Known rows, with every way that one mark hangs from another
{K_429 K_667 K_782}: [ 44.2  -5.3   4.6  24.3 -44.8   7.6   1.5  27.5  -9.6  26.1 -31.0  17.2
  -1.3  -0.7  22.6  -9.2 -30.8 -19.6   1.0  10.4  20.0 -13.9 -20.2   4.8
 -14.1 -12.8  20.3 -17.1  16.3  30.2 -26.4 -22.7]
{K_785 {K_429 K_667 K_782 K_930}}: [ 28.8   9.8 -34.8  30.5 -46.2   4.6  -1.5  63.2  -9.5  31.1 -46.1  20.1
  -9.9 -23.0  19.5 -27.1 -48.2  23.0  21.4   6.2  -5.3  -8.9  -3.1   3.5
  12.7  -4.4  -4.9  -0.3  24.2  46.4 -36.7 -28.2]
{K_782 {K_429 K_667 K_930}}: [ 42.9 -16.1 -40.0  13.7 -28.4 -23.5  12.7  27.4   4.7  14.6 -21.4  12.8
  -7.6 -16.6  31.7 -16.2  21.9 -29.9  -2.7  -1.7 -22.8  13.4  -8.3  32.5
   3.2  -1.7  -4.2 -56.9  13.2  19.9 -24.0 -27.5]
{K_243 {K_930 {K_429 {K_667 K_895}}}}: [ 46.9 -35.5 -26.3   7.3 -36.6 -31.1  22.6  42.9   0.7 -13.2   1.3  21.7
  19.4  14.2  22.4  10.4  -6.9 -19.3 -14.0  -9.9  15.0  -4.7 -11.7   8.9
   1.0   0.4  -5.8 -25.8  -6.3  17.0  12.4 -29.6]
{K_785 {K_429 K_667 {K_782 K_895} K_930}}: [ 12.8   8.3 -43.2  21.6 -45.9  -8.3  -9.9  63.0   0.6  24.8 -48.8   8.7
 -13.4 -18.0  27.2 -12.4 -27.5  25.1  28.0  -2.6  -2.7  -1.2  -5.4  13.9
   0.6 -13.5  -8.5 -10.8   9.0  45.7 -46.5 -22.7]
{K_992 K_188}: [ 59.5 -48.6   6.5   5.8  -3.3 -13.8  11.3  30.7  25.9 -22.3  11.4  30.8
 -27.6  49.0  35.6 -14.3  16.3  -5.6 -19.3  12.7 -22.3  -2.6 -26.7   4.3
 -33.9 -26.4   4.9 -16.2   6.5   0.0  19.1 -32.3]
{K_243 K_930}: [ 56.4 -24.1 -20.3  13.3 -31.9 -28.9  15.8  55.9  16.5 -24.2   3.3  22.7
  17.3  32.4  17.5  10.9 -12.2 -35.5 -44.1   6.6  -4.1 -26.6  -2.6  18.5
 -11.1  18.9   1.6 -22.1   1.6 -25.3   6.0 -23.3]
{K_429 K_667 {K_782 K_895} {K_930 K_243}}: [ 14.6  30.0 -23.4   1.2 -49.7   7.1  -7.8  25.1 -26.2  14.3 -60.9  -7.6
 -22.6 -29.4  31.5   4.9 -11.6   7.0  24.4   7.7  12.5   3.7   3.0  23.8
   2.5  -8.8  13.0  -8.4 -15.7  35.4 -71.0   0.6]
{K_930 K_243 {K_429 K_667 {K_782 K_895}}}: [ 32.5   8.7   0.4   1.3 -18.1   6.4   3.8  14.9 -10.3   4.7 -12.9  22.7
  -1.0 -21.6  50.9  29.8  33.7  27.1   8.5   7.8  26.3  -5.0 -29.2   7.4
  -4.5 -34.1  21.2 -27.2 -26.1  46.7 -27.4 -29.4]
{K_930 K_243 K_429}: [ 46.1  -5.7   3.8   1.1   5.0  -2.3  14.6  11.7  11.3 -17.5  24.5  43.6
   1.0  -0.9  45.8  25.8  42.2  23.2 -21.4  16.8  -8.1 -17.0 -28.3   6.3
 -14.9 -22.2  18.9 -28.1 -17.1  15.4   6.9 -44.6]
{K_782 {K_429 K_667}}: [ 44.3 -32.0 -16.6  18.2 -15.9 -30.9   8.1  21.2  20.3  10.4   0.6  28.3
   2.6   4.6  40.0 -11.3  35.8 -46.0 -12.7  -0.5 -12.5   3.1 -30.3  32.1
 -20.0 -15.0   6.9 -63.3  13.4  18.7  -7.9 -33.3]
{K_930 K_243 {K_429 K_667}}: [ 44.9  -8.3   7.0  -5.4 -11.1   7.9  18.5  14.0  -5.1  -2.1  13.4  49.7
   9.8 -17.3  53.3  17.5  30.8  14.5  -1.9   7.9   2.5  -6.2 -21.7   1.8
  -1.0 -19.3  23.1 -35.8 -10.6  30.7  -3.2 -41.9]
{K_667 {K_429 {K_930 K_243}} K_895}: [-13.9  -7.7 -49.2  20.6   1.3 -28.7  -4.4  -5.3   4.5 -37.4   4.3  -1.9
 -36.9  46.2  24.3 -10.2 -31.5  17.3  31.0 -13.5 -31.5   6.3 -17.9  20.7
 -46.2  -5.7   6.4  -2.8 -16.2  35.9  -5.7  14.7]
{K_930 {K_429 K_667}}: [ 53.8 -39.4  -1.5  14.4 -27.1 -12.8  18.7  22.6  11.2   9.7  11.8  41.7
  10.9   1.1  41.5   5.6  16.7  -5.8  -5.1   6.3   5.3  -0.7 -14.7   2.6
 -10.3 -21.3   8.4 -40.6   7.1  23.5   8.5 -52.6]
{K_188 {K_243 K_930} {K_429 K_667 K_782} K_992}: [ 51.8 -24.5   3.1   4.0 -19.3   4.3   5.0   3.4  -3.6  22.5 -50.6  30.5
  28.4 -12.2  -8.7   0.4 -12.3 -21.5 -32.3 -22.7   5.1 -25.5  29.0 -42.9
  -8.5  19.6  26.5  -1.1  27.7  12.5 -27.8  -4.3]
{K_785 {K_429 {K_667 K_895} K_782 {K_930 K_243}}}: [  1.7  23.6 -36.0  14.1 -33.4  11.3  -1.8  46.6 -18.2  22.5 -45.9  10.7
 -18.9 -25.4  24.3 -28.5 -47.5  36.2  40.3   0.5  -7.5  -8.8 -13.9   1.3
   7.4  -7.4   8.1   9.2  -2.1  67.3 -40.1  -8.7]
{K_188 {K_429 K_667}}: [ 48.2 -31.5  20.1   3.1 -26.8 -14.7  11.7  19.0  28.5  14.3  -3.8  46.8
  -1.9  14.0  24.9   3.8   8.9 -36.3 -17.9 -11.3 -14.3  -6.7   4.4 -21.1
 -28.1 -15.6  29.2 -34.2  31.0  21.2 -16.1 -46.0]
{K_667 {K_429 K_782 {K_930 K_243}} K_895}: [-12.5  10.8 -46.5  28.4  -1.2 -17.3 -11.6  -1.2 -11.7 -25.9 -20.5 -18.5
 -45.2  31.3  10.4 -11.9 -49.2  33.8  33.5 -10.5 -15.1   5.6 -19.3  18.7
 -37.4 -10.7   2.7   9.7 -17.1  50.1 -21.1  23.7]
{K_188 {K_243 K_930} {K_429 K_782}}: [ 45.3  -5.7   0.0  10.7 -10.3  -0.3  15.3  26.0   2.4  -7.2 -15.3  15.5
   2.4  11.7  -6.2  32.6  -7.8  -6.1 -61.2 -16.5   6.3 -29.3  24.6 -29.2
 -17.7   5.0  24.0   3.9  14.6   2.5 -11.1  -5.3]
{K_243 {K_930 {K_429 {K_782 K_895}}}}: [ 54.6 -15.9 -29.3  17.9 -31.2 -30.6  12.8  54.4   8.0 -22.0 -10.5   3.1
  12.9  15.3  18.4  30.9   7.6   2.9 -34.2   3.4  19.7 -14.8 -12.3  19.0
  -1.4  -4.8 -13.3 -22.5 -16.2   2.9  -1.5 -24.9]
{K_188 K_243 {K_429 K_930} K_895}: [ 30.9  -0.6  16.5  16.3  -9.0 -16.2   3.7 -16.1  13.4  -8.5 -16.3  13.2
 -19.2   2.1  11.2  27.8   9.5  10.2 -31.9 -33.6 -37.4  -9.8  25.8 -66.1
 -33.6 -16.7  45.0  12.9  10.5  -5.2 -23.8 -19.4]
{K_429 K_667}: [ 44.4 -30.1   2.3  14.0 -37.4  -8.9   6.0  25.6  13.1  11.9   2.5  41.5
   6.3  13.4  37.7  -4.4  -8.9 -43.4  -5.7   5.9  -2.2 -10.1 -12.4  12.3
 -25.0  -5.7  17.5 -31.7  17.9   7.2  -7.4 -38.8]

Rows
[ 46.2 -39.3 -22.9   8.1  -4.0 -14.7   1.3   6.1  16.8 -15.4  -7.2  32.1
  38.0  22.4  10.9   3.4  -4.6 -27.7 -44.7   0.8 -14.2 -34.5  10.7  -9.4
 -29.0  36.1  13.2  -2.3   8.3 -30.9   8.1  -6.3]
{K_188 {K_243 K_930} K_992}
[ 58.6 -23.5  43.2  17.0  -2.8 -37.9 -10.8 -31.7  41.0   8.9 -28.1  30.0
  11.0  21.5  20.5  -3.0  20.3 -13.4 -23.4 -27.1 -44.9 -16.5 -10.1 -69.9
 -51.7 -16.3  40.3  -8.8  22.9 -10.0 -20.9 -48.6]
{K_188 K_429 K_895 K_992}
[ 28.5  -7.7 -42.2  16.7 -42.1  -6.0   1.9  61.3   7.2  18.3 -21.2  33.9
  -1.2 -13.3  33.2 -23.7 -29.9   9.3  18.8   0.4 -25.3  -2.2   3.7   6.7
   7.3  -0.7  -2.3 -13.9  23.6  32.0 -18.6 -37.0]
{K_785 {K_429 K_667 K_930}}
[ 34.0   3.9 -39.5  11.3  -3.9 -23.7   8.6  20.9   8.1  -5.2  -7.5  10.0
 -15.2  -9.7  33.3  -2.9  38.4  -8.5 -22.4   8.1 -33.6  -2.3 -15.5  35.2
  -5.5  -0.2   1.5 -46.3  -2.1   6.8 -20.9 -14.9]
{K_782 {K_429 {K_930 K_243}}}
[ 23.7   0.1 -42.6  43.6 -18.0 -17.3  -7.1  22.8  -8.4 -11.1 -21.7  -7.7
 -30.8  27.1   7.0  -6.6 -43.1  26.1   6.9   5.0  -9.2   1.2  -1.7  23.2
 -21.1  -4.3  -8.8 -11.1  14.0  23.1 -21.8  -4.3]
{K_667 {K_429 K_782 K_930}}
[ 28.5   8.7 -19.0  -6.0 -44.3   9.3  12.8  25.9 -18.3   6.7 -28.1  26.1
 -10.7 -24.8  37.4  -9.5 -13.7  -9.2   9.2   8.7 -13.7   0.1  10.9  14.8
  12.5  10.7  16.7 -17.5   3.9  17.7 -37.9 -18.9]
{K_429 K_667 {K_930 K_243}}
[ 27.1 -13.8  -1.8  -3.9  -8.0  -3.8  17.7   1.9  -0.4  -7.4  15.7  38.0
  -0.5  -5.8  50.5  10.4  22.6  12.9  15.7   1.8   3.5  -0.9 -34.4  -0.8
 -13.7 -25.7  24.8 -24.3 -20.9  47.0   1.4 -31.0]
{K_930 K_243 {K_429 {K_667 K_895}}}
[ 44.4  -5.2  41.7  25.5   6.5  -6.6 -13.2 -44.8  18.5  12.5 -41.6  15.9
   6.0   4.7   4.7  10.9   2.1  10.3 -28.6 -28.7 -22.4 -29.4  -2.3 -84.7
 -48.5 -17.0  50.5  23.7  15.2   1.3 -30.2 -16.6]
{K_188 K_243 {K_429 K_782} K_895 K_992}
[  1.7   3.8 -27.1  -5.9 -39.2  -3.1   7.6   9.5 -15.5   1.8 -27.9  15.8
 -23.0 -14.6  33.9 -17.9 -26.9 -12.3  33.7  -1.5 -15.5   6.7   1.1  11.6
  -7.3   2.0  18.4  -4.8  -8.6  35.6 -33.2  -4.5]
{K_429 {K_667 K_895} {K_930 K_243}}
[ 14.9   0.3 -48.4  36.1 -19.0 -28.2 -19.4  22.1   4.6 -18.2 -22.9 -13.9
 -35.6  35.0  15.7   8.6 -21.0  23.3  12.8  -3.4  -6.1   7.5  -5.7  32.3
 -35.8 -13.2 -12.6 -18.7  -2.9  23.6 -29.4   1.2]
{K_667 {K_429 {K_782 K_895} K_930}}
[ 30.6  33.3 -13.8  11.7 -49.0  29.2   9.9  30.5 -41.0  20.9 -57.7   3.7
 -19.4 -39.6  21.6  -8.3 -37.1   8.3  14.1  14.7   6.0  -5.5   6.3  11.6
  24.6   5.0  16.5   1.5   5.4  37.1 -59.7  -5.9]
{K_429 K_667 K_782 {K_930 K_243}}
[ 56.3 -19.4   0.3  27.2 -32.4   1.9  12.8  23.6  -7.4  18.5  -9.7  23.3
   0.4 -10.9  30.6   7.6  -0.5   7.0   0.5   8.4  23.3  -4.3 -22.3  -1.3
   1.2 -28.2   4.5 -28.0   5.8  41.0  -7.5 -47.6]
{K_930 {K_429 K_667 K_782}}
[ -2.0 -19.8 -31.0  43.2   1.4 -30.1 -15.2  -1.7  15.2 -17.2   1.0  -9.7
 -29.5  65.1  14.0 -12.3 -46.4   6.6  24.2 -13.0  -3.4  -2.1 -40.2  14.8
 -65.8 -24.6   6.7   0.9  -3.7  43.9   1.3   6.8]
{K_667 {K_429 K_782} K_895}
[  2.4  29.1 -20.8   9.3 -46.2  12.8   6.4  13.0 -36.6  16.4 -57.5  -6.6
 -34.2 -28.1  20.2 -18.4 -49.5   4.4  36.5   5.9   6.6  -1.8  -8.1   8.1
   5.5  -2.2  17.6  14.8  -9.2  55.1 -53.3   7.5]
{K_429 {K_667 K_895} K_782 {K_930 K_243}}
[ -1.2   4.5 -42.0   3.9 -28.1  -3.1   1.4  45.8   0.0  10.7 -23.3  29.2
 -10.6 -10.3  33.8 -27.7 -29.4  20.6  33.4  -4.6 -26.8  -2.8 -11.1   2.9
  -3.2  -2.2   9.2  -2.6   0.7  48.3 -22.1 -18.3]
{K_785 {K_429 {K_667 K_895} {K_930 K_243}}}
[ 37.4 -11.6  17.3  14.0  -1.8 -17.8  -7.9 -46.1  16.6   3.4 -40.3  21.9
   2.1  -4.1   6.1   4.5  13.2   5.7 -21.8 -30.6 -49.6 -16.1  30.0 -78.4
 -36.6   1.0  39.5  16.7  17.7 -11.8 -29.8 -19.6]
{K_188 K_243 {K_429 K_930} K_895 K_992}
[ 22.4 -15.1 -54.3  10.6 -11.0 -57.5 -11.3  24.5  35.7 -13.5  -6.7  -7.6
 -19.0  11.1  41.2  14.4  62.6 -30.7 -13.4  -4.3 -25.8  12.5 -18.5  51.7
 -32.6 -19.0 -15.4 -59.3 -15.6   3.9 -25.5 -13.0]
{K_782 {K_429 K_930} K_895}
[ 60.6 -42.6  19.3  -0.8 -20.3 -19.5  -1.1  -9.4  37.4  26.6 -31.4  51.0
  18.6  12.6  19.3 -15.6  12.2 -39.2 -10.7 -12.7 -24.5 -12.6   4.3 -31.0
 -33.4   1.8  26.6 -31.2  37.8  14.6 -16.5 -46.6]
{K_188 {K_429 K_667} K_992}
[  6.8  19.5 -47.3  27.1  -8.6 -17.6 -20.2  18.7  -7.4 -24.4 -23.3 -11.4
 -32.5  25.0  23.3  11.0 -11.8  33.9  16.9  -1.1  -7.9   5.6  -9.2  33.5
 -29.9 -10.2  -1.9 -11.5 -11.4  26.6 -36.0   9.7]
{K_667 {K_429 {K_782 K_895} {K_930 K_243}}}
[ 44.8 -21.9   4.6  20.2  -3.4 -27.2  -8.1 -16.6  10.4 -20.7 -17.7  18.8
  36.6  17.9  13.5   6.7  -3.9 -11.7 -34.3 -16.4 -21.4 -28.7   1.4 -44.9
 -35.8  19.3  29.6  11.5  -4.7 -41.2  -6.0 -10.5]
{K_188 {K_243 K_930} K_895 K_992}
[ 62.7 -32.9 -21.3   9.4 -36.3 -22.0  26.2  55.2  -2.4 -13.4   1.5  29.7
  29.0   4.2  23.9  13.3  -0.7 -16.1 -25.6   0.0  12.6  -6.7  -3.0   7.6
  11.3   4.6  -4.8 -34.4   1.0   5.3  11.2 -39.9]
{K_243 {K_930 {K_429 K_667}}}
[ 35.2 -37.2 -24.5  11.0  -8.0  -8.3   6.0  -3.3  -4.9   1.8 -23.4  22.9
  33.8  -1.7   6.2  -1.8  -9.7  -7.2 -13.2  -8.1   9.2 -17.9   1.0 -17.2
 -14.4  16.7   8.2   1.9  -2.5  17.0   1.9  -1.1]
{K_188 {K_243 {K_930 {K_429 {K_667 K_895} K_782}}} K_992}
[  8.9   5.1 -41.3  27.2 -41.4  -2.6  -1.8  54.1  -6.2  26.2 -46.8   8.1
 -19.8 -12.2  18.7 -36.1 -57.6  21.8  38.6  -4.9  -8.9  -3.8 -11.5  -0.8
  -0.4 -10.3  -1.5   7.9  10.5  61.1 -32.7 -14.6]
{K_785 {K_429 {K_667 K_895} K_782 K_930}}
[ 15.9 -16.9 -12.0   6.5 -15.5   5.1  -2.2 -28.4  -2.5  32.3 -64.6  13.4
  -8.7 -19.8  -4.7 -16.4 -25.5  -9.0   9.0 -23.8 -15.1  -8.2  28.3 -46.6
 -22.1   6.1  24.6  17.3  23.6  42.0 -40.4   4.8]
{K_188 K_243 {K_429 {K_667 K_895} K_782 K_930} K_992}
[ 66.1 -11.3 -20.3  21.5 -30.2 -18.4  21.0  56.5  -2.2 -16.2 -11.2   9.8
  14.8  10.3   9.9  19.8  -5.4   3.5 -40.8   7.0  17.5 -21.9 -10.6  10.6
   9.6   4.9  -9.8 -19.1  -8.3   4.5   4.9 -29.7]
{K_243 {K_930 {K_429 K_782}}}
[ 45.6 -44.6  37.1  -2.6   5.0  -1.3   9.2  -3.0   9.1 -14.4  -5.9  37.6
 -24.4  20.0  26.1  -2.6  24.2   6.1 -15.3 -29.4 -26.1   7.7  -1.3 -57.7
 -33.2 -44.8  42.3   4.2  10.5   8.3  -1.7 -26.4]
{K_992 {K_188 K_243 {K_429 K_667} K_895}}
[ 22.7 -21.3 -46.9  15.0 -22.4 -35.7   7.7  18.1   9.7  11.0 -20.4   4.4
 -15.7  -5.6  32.0 -22.5  10.2 -33.4  15.2  -7.2 -24.4  17.4 -16.0  31.8
 -12.8  -9.3  -3.0 -45.4   4.5  36.5 -17.7 -16.1]
{K_782 {K_429 {K_667 K_895} K_930}}
[ 28.4 -47.6  -5.5 -11.5  -2.6  -0.6  20.3   8.7   5.1 -10.2 -15.1  29.3
 -43.8  14.4  17.9 -14.3   7.5   3.7  -2.5 -22.3 -29.4  11.9  14.9 -31.7
 -21.5 -22.8  16.1   2.9  11.8  30.2  -1.3  -4.6]
{K_992 {K_188 K_243 {K_429 {K_667 K_895} K_930}}}
[  9.8  27.5 -37.7  12.5 -36.7   4.4 -13.9  55.8  -9.5  18.9 -48.2  11.5
 -13.0 -26.2  31.9  -6.3 -17.0  38.1  28.7   2.0  -3.8  -8.7  -7.5  12.9
   7.1 -11.5   4.3  -6.8  -2.6  50.2 -53.2 -14.3]
{K_785 {K_429 K_667 {K_782 K_895} {K_930 K_243}}}
[ 35.0 -25.7  21.1  26.4   8.1 -19.0 -17.9 -41.8  23.9  -6.7  -9.9  28.0
  20.3  18.6  29.9   2.2   6.9  -7.8 -20.6 -14.0 -32.1 -30.0  -9.4 -51.9
 -54.8  -0.8  44.0  13.7   2.0 -28.5  -5.7 -17.4]
{K_188 K_243 K_895 K_992}
[ 42.3 -36.6  20.4  14.6  13.5  -6.8   2.2   0.6  10.6 -31.5  10.7  27.6
 -27.6  37.1  35.7  -2.9  19.6  16.2 -21.5 -11.5 -27.0  -5.8 -18.4 -33.8
 -42.6 -34.4  30.2  11.8  -5.5 -14.0  12.2 -17.9]
{K_992 {K_188 K_243 K_895}}
[ 36.1   1.0 -34.0   4.3 -18.1 -13.1  15.2  21.1  -4.8   8.7 -18.2  19.0
  -8.5 -27.4  36.3  -9.7  35.4 -18.4  -2.5   2.2 -25.1   9.2 -12.3  36.4
   5.0  -3.2   5.6 -52.6   1.5  26.8 -31.9 -17.1]
{K_782 {K_429 K_667 {K_930 K_243}}}
[ 39.0  10.6 -21.9  24.8 -62.6  12.0   6.7  36.5 -25.8  31.4 -55.7  -2.2
 -23.0 -26.9  13.2 -15.4 -50.0  -6.8  13.0  12.5   8.5  -3.8  10.3  10.7
  14.3   0.1   2.5  -7.6  24.0  33.4 -48.3 -15.7]
{K_429 K_667 K_782 K_930}
[ 16.4  34.9 -26.6   8.8 -33.1  -3.0 -10.8  24.0  -6.9  -6.3 -43.4 -16.9
 -34.2  -5.8  27.5  18.1  -1.2  19.1  -0.3  15.9   0.7 -11.5  -2.8  27.1
  -9.7  -8.6   7.1  -2.7 -23.9  16.0 -54.8   2.0]
{K_429 {K_782 K_895} {K_930 K_243}}
[ 21.8   8.1 -31.2   7.5 -30.1   7.0   1.8  55.4  -4.1  13.9 -19.8  40.0
  -1.7 -23.8  37.0 -20.2 -16.3  21.6  20.4   4.1 -22.6  -6.2   1.0   6.7
  12.5   3.8   7.5 -12.3  13.0  32.8 -29.0 -26.7]
{K_785 {K_429 K_667 {K_930 K_243}}}
[ 48.6 -21.5 -25.9  18.6 -38.8 -18.0  18.5  46.9 -13.1  -7.0 -18.6   9.9
  14.0   3.5  11.9   8.4 -22.5  -7.1 -11.9  -3.0  24.8  -8.0 -15.2   5.3
   8.6  -3.8  -5.4 -16.8  -8.3  30.5   0.7 -21.5]
{K_243 {K_930 {K_429 {K_667 K_895} K_782}}}
[ 23.5   0.8   1.3   5.0 -13.5   7.5  12.9   4.1 -17.1   5.1  -8.9  24.2
  -6.7 -18.2  40.0  11.0   3.7  26.5  20.4   3.8  18.7  -5.9 -37.6  -1.7
  -5.8 -33.3  24.8  -8.9 -20.5  63.8 -16.5 -19.6]
{K_930 K_243 {K_429 {K_667 K_895} K_782}}
[ 16.5  -4.4 -41.0   4.1 -12.2 -22.0   8.7   9.5  -1.8   4.1 -18.2  10.8
 -15.2 -17.1  36.9 -18.5  21.8 -23.4  15.1  -6.0 -22.5  13.5 -23.2  33.7
  -6.8  -9.3   6.2 -43.2  -6.4  41.2 -25.3  -6.3]
{K_782 {K_429 {K_667 K_895} {K_930 K_243}}}
[ 44.8   7.5   9.8   4.8 -14.9  19.0  14.9  17.6 -22.3   9.5  -8.9  32.7
   2.5 -31.2  41.5  17.9  15.2  30.7   3.3  12.3  21.2 -10.9 -29.1   0.1
   6.5 -23.5  24.8 -19.1  -7.1  48.3 -17.7 -34.4]
{K_930 K_243 {K_429 K_667 K_782}}
